Each row was made from one small tree. The marks that hang from a mark follow it in brackets, in alphabetical order. Every link used is in the known rows. Write each row's tree.
In the rows, 128 means zero.
Known rows:
U[L[P T]]: [103 130 158  93 171 147 169 152 107 118 108 124 149 160 163 138 156  78
 100 134 153 165]
L[P[C[D Z]] T U]: [109 135 122 103 164 169 173 166 139 128  78 179 102 179 157 172 105  39
 117 119 101 114]
P[C[D[L[U]] T Z]]: [139 152 103 119 190 156 171 155 173 145 135 204  67 160 146 160 100  68
 116 113  62 113]
T[C[D Z] L[P U]]: [130 168 148 105 145 154 165 143 153 141  82 187  83 195 156 128 112  35
 128  94  77 121]
C[P T]: [128 117 126 137 150 142 133 101 130  96 138 153 100 147 130 124 149  89
 109 124 112  88]
C[D[L[P]] T]: [118 142 126 119 172 140 170 143 122 110 128 168  92 160 172 135 147  86
  90 114  97 133]
D[C]: [125 132 137 142 128 113 144 145 138 136 123 143 124 114 121 139 120 126
 119 127 126 133]
C[D P T Z]: [140 130  98 149 171 145 159  93 149  89 134 203  63 157 152 147 122  83
 122  87  74  54]
U[L[P T[C[D]]]]: [121 145 145  93 169 157 187 139 113 118 106 161 133 185 180 131 149  63
 103 103 137 147]
P[C[D]]: [127 132 100 117 123 136 149 123 151 124 117 180 116 126 140 133 109 105
 141 104 115 104]
U[L]: [122 143 138 104 154 129 146 130 132 136 132 139 139 135 144 129 139 126
 120 127 131 144]
L[T]: [126 116 138 127 150 143 143 140 116 135 126 119 138 141 141 138 135  99
 110 129 145 139]
C[D[L[U]] P T]: [129 152 126 105 194 150 165 124 141 137 124 193  77 172 167 153 148  61
  70 132  76  99]
D[L]: [124 147 130 122 155 129 146 144 133 147 139 141 120 132 135 136 131 126
 108 141 128 162]
T[C L]: [143 147 144 125 121 131 136 122 147 149 123 150 120 153 120  95 131  78
 142 106 127 147]
P[C]: [121 125 114 122 116 135 129 130 147 127 122 146 129 120 112 125 119 111
 147 129 132 128]
P[C[D[L]]]: [126 150 100 114 150 138 166 140 156 143 126 188 112 129 145 140 112 102
 121 113 114 137]
L[T[C[D]] U]: [146 139 140 105 161 163 163 145 129 154 110 155 116 183 160 142 121  66
 103 118 112 119]
U[L[T]]: [119 131 145 100 177 142 167 143 120 143 132 131 150 145 157 140 143 100
 106 128 147 157]
Z[C[T[L]]]: [149 137 139 137 158 150 123 136 138 121 147 163 100 151 137  86 142  60
 127 106  99 123]
T[C[D[L[U]] P Z]]: [142 177 119 122 182 157 174 132 164 142 121 208  67 187 152 158 111  70
  98 120  83 108]

Which tree is each row?
[131 154 142 142 199 139 173 154 163 140 132 191  66 158 132 170 127  66
  85 144  75 114]	D[C[P T Z] L[U]]
[142 143 111 124 131 144 151  93 140 112 120 191  99 163 142 124 133  89
 120 103 115  85]	T[C[D P]]
[104 150 137  78 132 147 152 145 148 147  63 189 116 163 156 128 125  26
 125 113  92 131]	T[L[P[C[D]] U]]
[123 156 153 115 185 173 175 184 134 148 110 139 103 204 145 154 123  49
  94 147 119 176]	D[L[P T[C[Z]] U]]
[121 144 153 113 117 136 139 131 133 129 100 142 124 170 128  93 141  57
 134 111 132 151]	T[C L[P]]
[135 167 127 104 215 173 170 156 123 151 114 199  95 189 187 152 144  34
  64 145 104 122]	Z[C[D[L[T U]] P]]
[116 156 147 134 207 147 188 172 150 164 111 180  92 167 144 187 122  57
  72 152 111 138]	D[C[P Z] L[T U]]
[120 126 144 133 154 140 147 134 141 106 119 152  88 163 139 120 137  50
 134  99  92 121]	C[T[L[P]] Z]
[136 143 134 104 167 170 162 119 131 137  98 179 105 191 157 149 131  43
  90 125 112  97]	L[T[C[D P]] U]
[133 146 115 134 197 148 191 150 141 147 134 178  95 156 171 173 111  92
 103 102 108 137]	C[D[L[T]] Z]
[140 150 151 112 174 164 125 131 144 132 118 179  86 177 144 100 157  20
  99 134  81  97]	Z[C[P T[L[U]]]]
[136 167 111 121 156 145 167 107 147 128 131 199  95 166 150 133 133  86
  97 114 117 120]	T[C[D[L] P]]
[ 95 141 144  82 170 164 167 188 127 153  88 138 132 173 141 154 132  43
  86 168 134 183]	D[L[P[C] T U]]
[110 134 168  99 156 143 134 146 127 134  96 137 108 174 143 116 156  30
 101 133  90 136]	C[T[L[P U]]]
[135 141 121 112 166 152 165 135 179 149 112 209  73 162 140 139 103  32
 140  86  58  95]	P[C[D T[L[U]] Z]]
[118 154 134 136 161 116 163 140 145 140 126 178 109 131 133 148 140 101
  89 146 128 138]	D[C[P] L]
[ 98 120 144  90 145 165 148 166 121 136  80 128 139 165 137 146 128  44
 108 156 133 150]	L[P[C] T U]
[116 119 106 115 130 151 151 128 137  88 109 175  99 151 147 124 129  68
 129 103 104  98]	L[P[C[D T]]]
[115 144 123 125 190 152 195 164 127 126 110 170  98 174 179 170 123  73
  94 108 113 148]	C[D[L[P T]] Z]
[126 144 123 114 184 143 182 148 124 151 130 164 118 151 174 158 130  96
  88 116 121 150]	C[D[L[T]]]
[116 134 156 150 156 123 168 154 151 115 115 172  85 151 135 129 129  51
 130  96  90 131]	D[C[T[L[P]] Z]]
[129 149 153 135 200 140 185 195 146 174 122 158 103 155 147 183 109  78
  86 149 104 167]	D[C[Z] L[T U]]
[138 148 130 116 186 149 162 109 162 135 106 213  64 180 161 145 130  24
 109  93  54  68]	C[D P T[L[U]] Z]
[129 124 140 138 145 165 163 152 122 107 118 130 111 182 136 134 122  70
 127 116 132 137]	L[P T[C[Z]]]
[111 140 150 136 165 124 165 168 132 118 133 152 104 144 142 138 150  86
  88 135 114 157]	D[C[T] L[P]]
[150 147 109 146 137 144 156 119 155 121 130 179  85 156 140 135  99 115
 146  83  96  95]	T[C[D Z]]
